What can hang from each mark
Y: D J
G: A R U
U: G
R: K
Z: A
K: A D G R
J: Y
A: C Z
C: R
N: G Z
D: K Y

Every row comes from one small tree of marks. The marks that hang from a mark follow it in brackets, in alphabetical order. Every link used is in the known rows. Which tree was each row made from?
Known rows
G{R{K} U}: -197  10  196  -195  310  -232  -349  35  -86  363  97  -59  -113  -205  -83  99  -60  68  18  -311  62  74  85  28  25  -128  310  -202  -38  107  -46  -290  226  68  60  -104  -386  -217  43  -473  -173  112  204  14  80  218  301  585  -44  259
C{R{K{G{U}}}}: -57  61  336  -227  401  -312  -180  -126  -60  235  -81  399  -52  -17  -260  269  21  70  -161  -306  111  87  1  36  -107  -156  149  -54  -16  31  -71  -219  75  221  29  -61  -286  -479  63  -52  2  88  148  -162  55  -32  130  387  -17  273
A{C{R} Z}: -225  -377  218  -194  328  -222  12  -243  -280  32  -332  -46  -102  326  -85  76  -50  80  263  143  -285  3  64  65  11  301  -301  185  -19  72  -57  -138  192  366  -140  167  403  -490  146  -7  -183  102  -87  -217  297  167  200  -76  -54  109
Y{D}: -215  27  -48  -263  246  21  -171  -66  -268  80  -4  -425  14  -11  -76  -69  108  48  43  18  20  -63  191  107  20  324  138  198  -73  182  -142  -216  239  -25  -67  111  154  -82  -29  -394  -375  -45  185  -23  93  -24  91  -9  -138  171
D{Y{J}}: -305  60  -24  -122  168  -49  40  -438  -42  -65  -138  -237  129  3  -161  -264  73  147  17  -22  57  336  334  165  -143  247  164  -4  -62  -16  -5  -158  84  156  3  -18  207  -185  14  -580  -316  24  278  -17  -88  42  -30  89  154  61
R{K{A}}: -154  -68  218  -186  346  -161  -77  -126  -98  153  82  -145  10  -432  7  527  167  236  127  -98  -19  -7  -18  48  277  236  534  -171  203  204  -99  -175  216  -154  -83  135  -150  -26  -36  -97  -168  -69  156  -120  -117  -19  219  3  -89  152
U{G{A R}}: -118  -138  159  -221  -68  -319  -142  153  72  252  50  -655  2  76  59  -455  -117  -20  242  272  -205  3  103  53  29  -80  210  239  9  -440  -41  -44  286  64  -4  171  -40  58  -151  -371  -166  16  267  -82  209  151  141  293  -3  -81
R{K}: -350  -46  185  -247  406  -96  -163  -159  -78  136  46  -148  -277  -159  -69  65  98  73  121  -127  65  170  88  86  245  140  383  -57  126  216  -90  -302  253  -14  -114  110  -154  -184  -90  -172  -192  -75  171  -24  -54  -35  208  66  -57  269
Y{D{K{A R}} J}: 311  251  30  12  262  -124  -19  -96  -206  -40  81  132  448  -144  -240  185  40  120  125  249  51  -411  419  236  114  535  159  -216  51  120  -177  96  106  -203  -195  169  341  -109  9  -463  -326  -147  10  -103  -120  7  152  137  14  80
N{G{A U} Z}: -326  -23  -24  -73  137  -144  -487  173  347  272  49  -278  385  -35  -206  -83  -98  95  -130  237  -9  -75  74  -39  -172  -53  71  97  208  74  -89  -136  7  -152  208  -530  -244  -21  -198  -806  -6  43  88  -102  532  10  -121  454  -105  -62
A{C}: -170  -291  109  -268  233  3  -22  -224  -159  21  -193  -306  -1  66  56  2  121  41  206  -135  -28  81  110  31  -14  143  -37  85  -20  62  -4  -180  102  151  43  64  190  -120  -84  -296  -296  97  70  -157  222  48  108  -74  -5  32
R{K{D G{A U}}}: -13  86  273  -152  192  -4  -161  -215  262  90  310  184  -91  -239  -221  318  63  174  102  -268  51  -215  63  99  -67  -274  464  -77  206  81  122  -171  -80  -151  161  -284  -425  -76  37  -256  246  -13  139  -313  -127  -78  -91  169  -57  325
Z{A{C{R}}}: -71  -269  128  -215  399  -131  -53  -285  -217  90  -257  -209  122  390  83  49  31  230  38  -85  -363  99  48  176  -39  200  -280  145  -15  -77  -116  -148  -17  132  -81  564  22  -298  163  84  -168  159  210  -124  131  239  36  -35  -90  165
G{A U}: -85  -95  64  -236  203  -38  -239  7  197  151  -31  -319  27  -79  44  -26  61  180  198  0  -167  -129  252  36  -159  -11  171  47  -27  182  30  -173  150  -44  393  -310  -294  -63  -19  -551  49  240  243  -2  195  118  -57  410  -142  191
N{G{A{C Z} U}}: 0  -291  246  -194  318  -164  -175  -120  291  -14  -219  -81  188  236  -69  163  -134  28  172  134  -250  -184  70  42  -88  36  -363  97  249  161  182  -121  74  117  1  -402  -21  -93  -50  -332  -4  31  -39  -277  504  94  -61  337  -112  -58
G{A}: -200  -121  99  -176  124  -28  -153  -26  73  120  -73  -483  -85  15  98  -179  80  115  201  146  -269  -50  179  73  -8  92  279  187  41  30  -35  -171  173  -55  208  -40  -21  -28  -97  -310  -46  164  203  -65  152  61  -20  80  -135  122
G{A R U}: -17  -64  107  -166  85  -170  -291  136  60  371  -29  -365  72  20  93  -188  -69  79  155  4  -239  -166  200  42  -201  -165  236  -5  -59  -89  21  -154  135  -41  341  -191  -252  -97  31  -605  -5  268  221  -38  241  347  109  622  -171  132
N{G{A U}}: -99  12  92  -219  259  -125  -315  -7  370  133  -60  -262  229  41  -64  -2  -9  33  -74  33  -136  -59  127  -34  -191  -63  91  33  117  104  41  -176  29  -47  128  -307  -309  3  -142  -503  -14  149  153  -99  298  -39  -42  460  -116  26
J{Y{D{K{R}}}}: 22  195  -123  -165  388  268  -161  12  -155  -17  136  98  113  299  -418  -375  -89  -7  222  95  325  -154  360  59  95  449  -32  -8  67  85  18  92  423  -262  -73  89  19  -449  -14  -61  -316  16  120  -199  195  82  119  -178  -251  320
J{Y{D}}: -269  111  -99  -325  173  126  -152  -98  -178  -17  -11  -455  -31  174  -239  -275  10  164  74  -48  184  -12  283  74  -163  393  8  236  -3  120  10  -171  292  -215  100  82  -33  -343  -87  -121  -393  23  227  -162  151  163  8  -137  -244  299
Z{A{C{R{K}}}}: -72  -230  315  -240  592  -211  -110  -391  -194  104  -127  -87  -108  283  5  206  -30  207  31  -169  -200  116  -69  269  160  201  -127  47  149  47  -59  -243  82  26  -237  514  -245  -354  139  299  -118  -15  202  -86  50  316  119  30  -142  332
A{C{R{K{D}}} Z}: -366  -242  319  -155  423  -158  12  -503  -180  -58  145  168  -358  219  -264  450  -38  162  308  -37  -123  -108  -104  148  176  252  -19  24  220  155  36  -252  102  103  -388  239  200  -440  259  140  -54  -8  -166  -358  -26  146  239  -203  28  298
K{D G R}: 16  -40  47  -124  -109  129  21  165  -125  -19  136  392  126  -18  -113  -17  96  -12  162  -61  166  60  135  -23  -118  23  465  -46  157  -195  -69  135  -55  110  -44  167  285  -183  22  -466  -153  63  -60  -447  -257  -334  22  -351  144  53
U{G{A{C} R{K}}}: 67  -120  407  -291  101  -422  -52  -227  57  205  34  -551  -160  74  84  -174  -157  19  334  39  -20  -87  -93  158  175  -155  46  128  214  -409  62  -164  295  -35  -246  149  -172  88  -245  -56  -112  -94  234  -159  243  206  178  306  -95  -74
Y{D{K{G{U}}} J}: 263  348  82  -160  321  -119  -179  -170  46  -7  -40  260  289  -10  -443  -1  -95  -70  -17  -184  88  -250  446  313  -182  126  -213  -155  -273  197  -59  -85  -123  69  16  -207  -25  -265  53  -557  -152  -198  99  8  96  -43  50  452  40  244
R{K{G}}: -136  26  294  -252  243  -95  -110  -13  -49  121  -45  128  -142  -127  -51  148  50  -39  13  -239  110  227  2  87  173  -51  401  59  75  -16  -71  -191  76  129  -122  29  -54  -211  -135  -36  -136  -170  178  -166  -76  -171  95  7  -35  215
A{C{R{K}}}: -265  -126  317  -233  478  -279  -36  -436  -216  121  -147  -106  -218  192  -78  141  38  101  72  -180  -15  77  -89  73  107  127  -15  18  131  48  -63  -292  168  91  -184  308  30  -386  -53  167  -210  125  54  -180  114  137  237  83  -40  293
C{R}: -384  -97  80  -225  281  -199  -121  -112  -191  176  -152  -166  -6  136  -103  -109  78  58  19  40  -195  141  114  -29  -73  154  178  175  -109  2  -202  -187  128  250  -16  330  122  -341  25  -164  -202  220  110  -123  69  12  197  50  21  195
K{A{C} D R}: 116  -253  118  -85  25  93  174  -238  -176  -54  191  76  294  -115  7  485  258  247  356  -19  57  -293  89  -40  -66  270  387  -149  285  -3  5  183  36  -182  12  257  386  -26  58  -426  -240  144  -134  -503  -177  -97  109  -375  76  -122
D{K{G} Y}: 40  109  -22  97  450  222  -73  -263  155  48  -70  371  212  39  -290  -151  -33  -142  146  -229  93  209  93  149  153  14  163  -96  -201  -203  114  -31  182  45  -173  -151  99  -188  -53  -239  -112  -131  335  -200  237  -82  138  -170  3  36
D{K{A{Z}} Y{J}}: -50  -22  7  123  433  11  71  -341  63  -115  -33  244  308  -121  -347  286  -61  154  308  216  -165  -17  280  279  275  553  51  -299  -61  103  70  45  124  40  -228  -183  334  -190  217  -251  -98  -263  138  -123  122  209  172  56  102  67

Write each row's tree
-50  -354  321  -153  410  -169  106  -202  -178  13  -77  43  -107  -191  22  715  58  246  333  10  -92  -157  -59  110  340  335  22  -71  292  362  81  -116  255  -8  -193  2  153  -200  63  64  -116  -187  -13  -254  118  187  212  -91  -103  44 -> R{K{A{C Z}}}
-17  30  -64  136  559  138  -41  -306  79  61  75  97  410  -187  -201  295  127  102  261  -75  -7  11  109  82  254  280  302  -291  -175  28  101  29  277  -242  -149  -116  51  -23  30  -319  -146  -38  341  -165  240  128  247  -140  9  23 -> D{K{A} Y}
-26  -5  334  -189  188  -161  -131  -150  117  132  -14  -55  -153  -103  52  3  -21  29  82  -33  -30  6  -10  183  188  -113  415  107  191  -130  -23  -198  56  -89  20  -118  -174  -155  -193  90  99  -96  215  -156  -35  -65  -4  62  -149  235 -> R{K{G{A}}}
-304  -150  214  -98  345  -54  -41  -161  -33  -28  377  55  -146  -437  -191  786  102  290  303  56  -87  -161  -48  66  376  292  491  -128  303  336  3  -131  154  -128  -248  59  34  -56  210  -163  -2  -180  -81  -321  -210  14  235  -225  -3  220 -> R{K{A{Z} D}}
-128  59  -17  -13  33  259  24  -348  61  -68  95  227  124  -10  -236  38  136  68  98  -236  142  202  67  51  -107  -23  424  -18  -35  -237  82  -27  -17  35  -85  -23  185  -110  21  -457  -165  -35  231  -394  -130  -232  -6  -435  162  44 -> K{D{Y} G}
345  -339  285  -88  -77  -80  114  87  -53  -43  -284  264  68  322  90  -113  -106  12  339  279  -167  -176  81  151  41  99  -115  258  317  -199  124  192  155  212  10  -214  472  -356  -54  -52  37  -33  -59  -451  171  -33  -138  -142  -208  -113 -> K{G{A{C Z}} R}
-209  -173  283  -157  526  -125  -86  -569  -128  8  174  -8  -144  292  -125  385  57  288  96  -240  -131  -42  -79  220  101  136  19  -10  209  -1  4  -257  -109  -82  -295  614  -228  -253  268  144  -34  16  103  -261  -157  220  95  -181  -53  329 -> Z{A{C{R{K{D}}}}}
84  -96  296  -76  -13  -153  74  -449  38  -8  -23  -7  52  278  -97  70  79  106  171  -48  -290  -240  -3  101  -280  -110  52  247  107  -296  -14  -108  -201  -13  63  146  235  -223  -7  9  84  189  -40  -519  -8  16  -68  -233  -17  132 -> K{D G{A{C{R}}}}
-182  -85  255  17  192  -225  -116  1  -147  185  320  56  -87  -315  -156  613  -12  208  306  38  -152  -137  -65  109  325  158  637  -253  265  73  -35  -124  130  -108  -224  155  82  -112  251  -254  -99  -166  -51  -328  -209  253  384  -29  -11  211 -> G{R{K{A{Z} D}}}
-46  -245  130  -103  116  -212  -251  253  19  297  -102  -184  3  44  41  -100  -159  115  245  233  -350  -151  200  100  -56  -15  101  41  -19  57  65  -117  225  129  221  -356  -93  -267  191  -445  55  169  129  -93  319  422  127  573  -189  179 -> G{A{Z} R U}
105  -262  250  34  563  -231  55  -207  -123  47  -170  300  224  99  -188  516  -43  89  346  139  -368  -296  22  102  254  387  -253  -130  -66  147  12  19  213  80  -247  111  384  -356  209  179  -25  -17  -61  -302  393  280  364  -54  -65  72 -> D{K{A{C{R} Z}}}
-369  285  79  34  118  -162  -60  -576  -74  82  274  -91  -90  -36  -320  -28  -26  162  65  -184  156  201  164  232  0  85  597  -273  152  -215  42  -301  -44  -100  -226  135  44  -194  127  -488  -246  -100  171  -189  -349  180  210  150  204  260 -> G{R{K{D{Y{J}}}}}
370  -99  291  30  427  -222  78  -318  -71  63  -223  389  361  46  -195  443  51  -20  201  -207  -171  -177  -94  87  6  57  -77  -111  -133  -163  -100  69  -22  -14  -121  222  281  -247  -7  186  -31  21  40  -420  278  49  252  -88  2  -21 -> D{K{A{C{R}} G}}
140  -296  359  -111  79  -301  59  -170  -57  18  -366  76  -41  384  18  31  -78  53  189  224  -373  -190  9  163  -72  36  -255  369  95  -220  36  -72  17  220  -33  -40  391  -440  -7  247  79  7  -13  -407  245  132  -1  -18  -178  105 -> K{G{A{C{R} Z}}}
-247  100  -92  -27  -53  144  134  -436  -71  -164  184  163  190  117  -293  -195  101  228  121  90  233  177  365  137  -200  290  398  -155  180  -141  32  73  -15  16  -79  112  389  -179  122  -770  -282  49  82  -242  -426  -144  -33  -194  269  66 -> K{D{Y{J}} R}
-231  -40  272  -150  413  -333  -58  -199  -163  210  26  -54  -5  -245  -80  499  117  302  -19  -41  -63  -34  -97  60  194  209  447  -117  114  128  -199  -206  178  -49  -156  327  -76  -242  25  56  -96  67  118  -173  -90  56  315  113  -98  232 -> C{R{K{A}}}
10  -323  63  -109  95  -78  50  296  -221  38  -83  163  196  -166  25  320  68  187  285  393  -82  -80  111  -3  215  420  298  -80  237  188  -69  190  333  144  -54  63  396  -215  114  -284  -197  8  -64  -254  4  -33  147  -156  -33  -51 -> K{A{Z} R}
-167  87  238  -79  180  -148  -317  -161  133  272  387  -136  -109  -159  -134  173  -57  195  188  -155  -90  -247  54  88  -73  -208  568  -167  187  -59  53  -267  47  -276  127  -156  -515  -56  141  -431  131  128  125  -178  -77  251  180  471  -115  381 -> G{A R{K{D}} U}
132  -132  155  68  -104  -190  -17  227  -153  127  85  230  159  -281  -39  471  -36  96  265  2  -226  -85  -32  54  40  -5  508  -100  42  -188  -82  65  -54  60  -80  94  430  -127  161  -328  -67  -143  -70  -539  -130  62  237  -173  35  -36 -> K{A{Z} D G{R}}
135  -200  182  -158  84  -228  -181  -156  7  287  -121  -359  122  147  175  -68  -110  75  245  -136  -193  -243  149  111  -248  -144  -33  20  -15  -161  105  -142  92  -19  348  -258  -97  -128  -19  -458  -49  298  151  -131  375  406  85  537  -179  37 -> G{A{C} R U}
-64  -199  316  -216  185  -442  -79  247  -121  226  125  -202  -109  -311  -85  332  -132  130  288  208  -87  23  -117  75  433  145  301  -97  187  -65  -38  -15  408  159  -400  162  0  -40  47  -64  -167  -336  141  -126  80  154  401  148  19  -100 -> U{G{R{K{A{Z}}}}}
-2  -93  298  -8  188  -203  21  -328  -174  149  295  -132  23  -231  -40  653  114  215  301  -296  1  -195  -152  85  142  13  517  -280  241  -59  20  -166  -21  -337  -155  250  50  5  69  -229  -187  -13  4  -435  -148  245  363  -44  -5  101 -> G{R{K{A{C} D}}}
-341  99  171  -71  217  -139  -210  -109  -146  244  337  -119  -223  -86  -158  75  -5  29  140  -231  69  53  -20  74  149  -62  633  -145  130  -65  -47  -311  38  -113  -196  227  -132  -149  89  -363  -169  4  62  -212  -228  101  380  70  11  290 -> G{R{K{D}}}
46  -51  124  -73  -9  25  70  -55  29  7  196  111  226  -378  -65  563  198  172  148  -178  -40  -109  16  -13  -89  32  577  -82  47  -62  -92  33  -159  -120  44  156  204  16  13  -361  -96  -49  38  -449  -216  -208  43  -346  119  -5 -> K{A D G}
187  -96  81  -247  36  38  -62  265  -72  113  -128  470  237  0  -55  -20  71  26  27  -102  190  30  213  -47  -239  -83  173  -50  22  -16  -14  158  87  292  228  -161  54  -283  -8  -551  -160  130  108  -237  12  -225  -47  143  42  8 -> K{G{U} R}
-222  -155  187  -148  176  -161  -224  89  242  34  -148  -269  70  196  -7  -64  -96  11  101  367  -329  26  45  80  157  131  57  208  270  81  23  -169  144  82  -142  -177  143  -118  -100  -239  -11  -63  4  -165  301  -10  40  98  -101  6 -> N{G{A{Z}}}
-55  -87  11  -71  45  81  71  2  -138  5  299  130  316  -259  -55  395  239  258  210  108  43  -183  147  -58  6  246  649  -204  238  56  -92  166  101  -122  33  256  237  14  96  -510  -166  165  -80  -396  -306  -177  125  -322  104  10 -> K{A D R}
280  250  37  -104  322  176  -46  -99  12  -30  55  111  304  -75  -380  155  -25  74  122  -150  151  -285  156  113  -16  299  88  -30  -88  17  27  45  170  -392  -29  27  33  -259  -82  156  -199  -180  209  -377  218  113  90  -239  -253  171 -> J{Y{D{K{A G}}}}
84  284  -2  -142  354  262  -143  -84  -19  -24  21  95  117  197  -408  -283  -117  -87  142  -142  194  -91  203  121  -3  211  -105  64  -122  -37  71  -53  200  -192  -73  -2  8  -400  -100  58  -239  -156  226  -274  247  92  57  -159  -211  289 -> J{Y{D{K{G}}}}
372  125  64  258  284  -47  -74  -134  30  207  -34  314  479  -154  -155  117  -41  -111  153  -211  -1  17  -12  120  186  -35  456  -325  -201  -412  39  65  109  -198  -177  -99  187  -104  -25  -247  -129  -140  324  -338  220  117  336  12  15  -104 -> D{K{A G{R}} Y}
371  244  60  -21  328  -111  -330  99  -66  286  20  213  338  27  -317  -15  -166  -188  52  -322  58  -270  166  159  -66  -132  -13  -155  -320  -100  -40  -78  46  -32  -65  -225  -112  -224  58  -513  -184  -88  189  -126  324  121  237  466  -95  187 -> Y{D{K{G{R U}}}}
